Each row was made from one small tree. The marks that hang from a mark follow it in brackets, in the order of their numbers. Every link used is in the known rows. Write each row's tree.
Known rows:
z_915{z_201{z_746{z_418}}}: -7 5 4 -21 12 -18 -15 -15 19 -11 14 15 -33 -8 12 -11 12 -8 -13 12 -5 -10
 -57 16 2 -17 4 -5 -7 -29 -21 -21
z_746{z_201}: -19 7 -29 2 3 13 -11 5 5 -3 0 -7 -29 8 9 8 -10 2 -2 24 -2 -13 -30 -2 -13
 18 12 -7 14 -13 -5 -20
z_586{z_746{z_554{z_915}}}: -17 6 -27 -21 24 38 -6 7 12 -5 -4 -23 -33 -14 -4 -24 12 11 -12 15 0 -14
 -37 -1 6 -8 -14 0 15 -39 -6 -14
z_201{z_746{z_586}}: -9 27 -3 8 9 -6 -6 -14 -10 -7 2 -9 -25 6 4 1 3 13 -5 5 -4 -26 -42 17 -23
 -5 -13 -5 -13 -31 -26 -16
z_720{z_746{z_201}}: -28 21 -19 -11 -6 21 -4 -12 0 11 -4 -2 -23 15 13 -2 -10 -11 7 14 6 -21
 -36 -1 -17 5 22 -11 1 -23 -6 -24
z_915{z_201 z_720{z_746{z_418}}}: -17 13 7 -34 0 13 -7 -24 34 11 7 37 -10 6 26 -12 4 -16 -4 0 6 -19 -52 21
 9 -11 25 6 -5 -35 -34 -27
z_586{z_746{z_201{z_915} z_720 z_890}}: -30 16 -37 12 25 21 17 3 6 -24 -26 5 -38 -16 14 19 -8 12 -1 27 2 -40 -26
 -4 -23 5 -24 -2 -2 -8 -3 -22
z_720{z_746{z_418 z_554 z_890}}: -38 4 -21 -18 7 5 -14 -32 17 2 9 3 -52 -2 12 20 12 -11 16 -13 -12 -52
 -39 -5 -9 -19 3 -24 8 -35 -14 -32
z_554{z_746{z_418 z_720} z_915{z_201}}: -36 -12 -23 -43 15 -11 21 -8 46 -20 21 -7 -36 -21 8 -20 -16 -7 -45 1 -9
 -22 -63 20 -7 -22 -1 -19 4 -38 -31 -28
z_746{z_201 z_418 z_554 z_586 z_720}: -71 10 -50 9 13 -19 18 -5 29 -20 24 -4 -74 -19 10 40 -19 -15 -7 -14 -30
 -52 -43 -20 -19 -13 -21 -19 12 -30 3 -25
z_586{z_746{z_201 z_418 z_554 z_720}}: -60 10 -44 -16 28 10 7 -7 34 -19 1 -3 -81 -31 1 12 2 -5 -2 5 -19 -39 -32
 -24 -1 -9 -17 -4 12 -21 16 -21
z_915{z_554{z_746}}: -6 17 6 -17 12 20 -18 -13 15 -11 -3 -7 -35 8 3 -18 6 10 -21 4 -22 -23
 -24 6 -8 18 22 -4 4 -35 -37 -19
z_746{z_201{z_915} z_418 z_554 z_586}: -41 17 -43 23 27 -20 13 13 12 -16 11 2 -56 -12 1 38 -14 -14 2 12 -39 -52
 -34 -13 -10 -2 -10 -17 14 -35 4 -17
z_746{z_201{z_915} z_418 z_720 z_890}: -33 2 -45 12 18 -10 17 -7 21 -27 -2 12 -48 -16 20 43 -11 -5 -4 11 -14
 -50 -35 -1 -23 0 -7 -13 2 -8 -2 -35
z_418{z_746{z_201 z_554 z_586 z_890}}: -62 -4 -34 28 18 -13 -12 -6 -7 -21 -1 -12 -55 1 29 47 -11 4 1 1 -4 -40
 -19 -11 -42 2 -31 -37 27 -31 -9 -38
z_554{z_915{z_201}}: -3 -11 -18 -23 1 15 -6 14 17 1 13 -4 3 1 20 -23 -7 -2 -31 16 12 8 -60 19
 3 -9 7 -6 13 -37 -24 -17
z_554{z_746{z_201 z_586 z_720}}: -57 19 -33 5 9 -11 27 -5 13 -20 3 -15 -49 -2 1 18 -35 2 -16 4 -15 -46
 -38 1 -39 6 -16 -24 0 -24 -25 -22
z_554{z_746}: -8 8 -7 -16 7 13 -12 -7 6 -8 -2 -16 -29 2 -6 -15 -2 11 -12 19 -15 -27
 -26 10 -8 17 9 -8 5 -20 -28 -10
z_201{z_746{z_418} z_915}: 12 21 -4 -2 21 -10 -4 -14 2 -19 -1 4 -29 -13 2 -4 19 2 -4 22 -21 -31 -37
 16 -1 -4 5 6 -16 -23 -5 -18
z_586{z_746{z_201 z_418 z_890}}: -42 4 -37 -4 28 8 -11 -14 24 -8 -17 8 -62 -2 -6 36 7 1 9 23 0 -29 -19 3
 -21 4 -5 -25 22 -17 -17 -34
z_586{z_746{z_418 z_554{z_915} z_720}}: -40 2 -39 -35 29 21 11 -10 39 -17 8 -14 -57 -37 -3 -10 11 -1 -21 -4 -11
 -32 -46 -5 6 -23 -21 0 8 -37 4 -23
z_86{z_746{z_720}}: -30 1 -27 -13 -11 7 -10 -12 22 -1 1 -16 -36 -1 5 -4 -3 15 -6 7 3 -27 -38
 -5 -11 8 7 11 1 -6 -9 -12
z_201{z_915{z_720}}: 19 22 -1 8 9 30 -2 5 4 -11 -10 16 8 2 22 -7 3 15 -1 27 -4 -24 -27 19 8
 22 11 30 -7 -14 -19 -14
z_201{z_746{z_890}}: 2 8 -2 4 8 4 -15 -22 -8 -16 -8 -8 -29 8 17 8 11 18 5 10 5 -22 -40 16 -24
 -2 -9 -8 -7 -19 -32 -31
z_890{z_746}: -6 10 -11 -8 -11 18 -13 -11 7 12 4 0 -28 -15 -7 -15 11 1 -4 36 3 -20 -37
 11 5 18 13 10 0 -7 6 -11
z_890{z_746{z_201 z_418 z_554 z_720}}: -62 4 -40 -7 5 -7 14 -17 35 -12 18 -2 -83 -41 0 15 -1 -20 -1 14 -19 -43
 -49 -20 0 -3 -3 -3 9 -10 31 -30
z_746{z_418 z_554 z_720}: -36 0 -31 -17 9 1 -4 -14 34 -15 23 -2 -60 -28 12 4 7 -7 -10 -13 -28 -43
 -43 -17 4 -11 -13 1 5 -23 8 -15
z_86{z_746{z_418 z_554 z_720 z_890}}: -57 -15 -42 -8 6 -14 -10 -26 40 -15 9 -14 -77 -13 5 34 4 7 8 -13 -15 -52
 -42 -18 -14 -8 -9 -11 18 -13 -12 -34

Which tree is each row?
-19 20 -31 9 32 24 2 22 -2 -18 -18 -7 -42 -18 0 -2 2 6 6 36 -16 -31 -22
 -21 4 9 -11 6 11 -22 14 -5 -> z_586{z_746{z_201{z_915} z_554}}
-40 -2 -32 -10 -3 6 -10 -9 23 -8 9 -25 -54 -12 6 -3 -2 13 0 -5 -10 -36
 -42 -22 -3 0 -4 11 7 -12 -1 -12 -> z_86{z_746{z_554 z_720}}
-44 1 -35 13 18 -14 -9 -13 21 -9 16 2 -62 -2 4 47 1 -2 5 -14 -24 -55 -36
 -2 -19 -13 -21 -30 21 -36 -24 -27 -> z_746{z_418 z_554 z_586 z_890}
-35 8 -27 8 1 10 -1 1 8 0 4 -12 -57 -20 -3 2 -2 -5 8 33 -7 -25 -40 -16 0
 14 5 -2 16 -12 22 -21 -> z_890{z_746{z_201 z_554}}
4 12 18 -12 4 31 -17 -2 30 -3 0 31 -3 12 41 -17 4 6 -20 0 4 5 -44 15 10
 10 21 24 7 -35 -45 -25 -> z_915{z_201 z_554 z_720}
2 18 -8 1 29 -13 -3 -9 3 -26 5 -3 -47 -25 4 -3 20 0 2 13 -34 -40 -40 -2
 7 -10 -7 6 -11 -31 6 -16 -> z_201{z_746{z_418 z_554} z_915}
-48 -1 -33 -16 26 13 -3 -22 34 -19 0 2 -75 -30 5 20 16 6 0 -8 -12 -50
 -31 -13 -6 -18 -33 -8 9 -22 -7 -23 -> z_586{z_746{z_418 z_554 z_720 z_890}}
-37 3 -29 -17 20 14 -4 -27 33 -11 -6 11 -57 -19 3 20 15 6 -8 1 1 -43 -27
 6 -15 -10 -20 -8 3 -13 -16 -26 -> z_586{z_746{z_418 z_720 z_890}}
-17 6 -11 18 22 6 -19 -6 -7 -27 -20 7 -28 8 43 24 4 6 -14 18 -3 -22 -8 1
 -28 21 3 -12 13 -27 -9 -43 -> z_418{z_746{z_201{z_915{z_554}} z_890}}
-62 -14 -51 10 15 -19 -16 -12 30 -9 0 -17 -83 4 -3 52 -4 1 22 8 -12 -40
 -34 -21 -20 3 9 -27 38 -15 -12 -43 -> z_86{z_746{z_201 z_418 z_554 z_890}}
-31 -6 -30 -10 4 1 -5 -25 30 -13 13 9 -47 -11 16 28 2 1 -9 -8 -7 -43 -37
 6 -19 -7 -10 -12 4 -13 -17 -31 -> z_746{z_418 z_720 z_890}
-32 -12 -14 -7 2 6 -18 -26 3 -20 0 -2 -29 -10 41 11 5 13 -19 -1 11 -34
 -23 6 -29 3 -23 -8 1 -10 -6 -31 -> z_418{z_746{z_720 z_890}}
-42 8 -15 -3 1 -3 -6 -19 3 -13 10 -2 -27 -10 29 6 -4 6 -28 -4 1 -37 -27
 8 -26 -1 -26 -6 -5 -24 -2 -16 -> z_418{z_746{z_586 z_720}}
-39 6 -28 -12 19 -12 -2 -10 25 -15 2 -9 -59 -3 -13 14 -11 -6 -7 23 -26
 -34 -26 3 -17 15 18 -28 16 -21 -20 -29 -> z_554{z_746{z_201 z_418}}
-6 17 6 -3 16 2 17 -3 11 -13 6 5 5 9 29 -11 -11 10 -23 4 19 -1 -69 41
 -17 -18 -13 6 -13 -50 -55 -37 -> z_554{z_915{z_201{z_746{z_586}} z_720}}
-52 0 -43 0 35 6 -9 -8 25 -13 -11 -1 -80 -12 -5 36 8 1 14 13 -12 -38 -23
 -16 -13 -4 -15 -25 28 -23 -6 -33 -> z_586{z_746{z_201 z_418 z_554 z_890}}
-32 -2 -43 -2 14 18 4 17 9 -10 10 -29 -36 -3 13 2 -13 -1 -9 14 -5 -12
 -46 -11 -10 0 1 -14 24 -36 0 -31 -> z_746{z_201 z_554{z_915}}
23 30 13 5 14 38 -8 0 14 -13 -13 24 0 7 31 -10 12 15 -11 10 -12 -19 -25
 13 9 22 20 36 -9 -28 -30 -20 -> z_201{z_915{z_554 z_720}}
-35 9 -30 -16 21 -11 15 -11 27 -8 13 -19 -41 0 -18 9 -13 -2 -29 3 -20
 -37 -40 29 -22 -6 1 -34 10 -48 -41 -28 -> z_554{z_746{z_418 z_586} z_915}
-33 -1 -15 14 7 -5 -22 -17 -7 -6 -1 0 -25 9 24 28 -1 11 -13 4 5 -35 -16
 16 -39 6 -22 -28 11 -25 -23 -28 -> z_418{z_746{z_586 z_890}}
-66 16 -39 17 0 -6 24 -5 13 -8 14 -11 -68 -30 4 20 -18 -8 -3 10 -12 -46
 -51 -18 -18 -2 -23 -6 2 -20 19 -20 -> z_890{z_746{z_201 z_554 z_586 z_720}}
-66 5 -48 26 9 -5 19 -2 10 -22 9 -12 -60 -5 27 50 -27 3 1 -15 -11 -52
 -44 -20 -40 -11 -37 -25 10 -26 -14 -32 -> z_746{z_201 z_554 z_586 z_720 z_890}
30 40 27 7 23 25 -4 -15 1 -26 -19 19 -7 4 31 -15 21 20 -6 11 -9 -17 -33
 19 1 11 14 37 -24 -32 -33 -32 -> z_201{z_746 z_915{z_554 z_720}}
-45 12 -31 3 -10 -5 0 -12 19 1 8 -15 -37 3 2 14 -16 13 -8 -2 0 -38 -42 1
 -24 2 -6 1 0 -14 -20 -12 -> z_86{z_746{z_586 z_720}}
-22 8 -21 -10 19 20 18 -1 20 -18 -11 -19 -17 11 7 -3 -24 15 -13 23 5 -13
 -36 23 -20 15 14 -8 11 -31 -42 -46 -> z_554{z_746{z_201} z_915{z_720}}
-52 17 -35 11 4 -16 6 -15 22 7 9 8 -61 -15 -17 33 -8 -19 -1 28 -9 -38
 -37 10 -17 9 8 -21 12 -20 5 -29 -> z_890{z_746{z_201 z_418 z_586}}
-37 9 -18 -22 2 7 13 4 12 8 22 -7 -14 3 22 -18 -19 -17 -17 -10 5 -24 -71
 8 -8 -35 -8 -20 3 -65 -26 -18 -> z_720{z_746{z_554{z_915{z_201}} z_586}}
-28 -9 -26 -35 30 14 -4 9 38 -8 12 -1 -42 -25 -1 -20 9 -9 -22 13 -5 -10
 -54 3 17 -24 -12 -9 23 -49 -12 -16 -> z_586{z_746{z_418 z_554{z_915{z_201}}}}
-35 13 -8 -10 11 -32 13 -20 23 -18 23 16 -44 -17 20 5 -6 -10 -25 -11 -10
 -30 -67 16 -17 -32 -24 -9 -17 -36 -23 -21 -> z_915{z_201{z_746{z_418 z_586 z_720}}}
-4 21 -8 26 21 27 0 -1 10 -22 -24 23 -17 16 39 31 -5 13 3 13 -4 -24 -23
 6 -17 25 15 12 6 -25 -36 -45 -> z_746{z_201{z_915{z_554 z_720}} z_890}
-41 28 -14 8 18 -2 4 -4 11 -14 -6 -9 -50 17 0 15 -21 1 -18 2 -23 -31 -24
 2 -31 15 11 -25 11 -44 -41 -28 -> z_915{z_554{z_746{z_201 z_586}}}
-51 -18 -56 9 11 1 -2 4 17 -12 -5 -41 -55 12 7 31 -16 12 10 12 7 -21 -46
 -11 -29 0 3 -25 35 -25 -20 -48 -> z_86{z_746{z_201 z_554{z_915} z_890}}
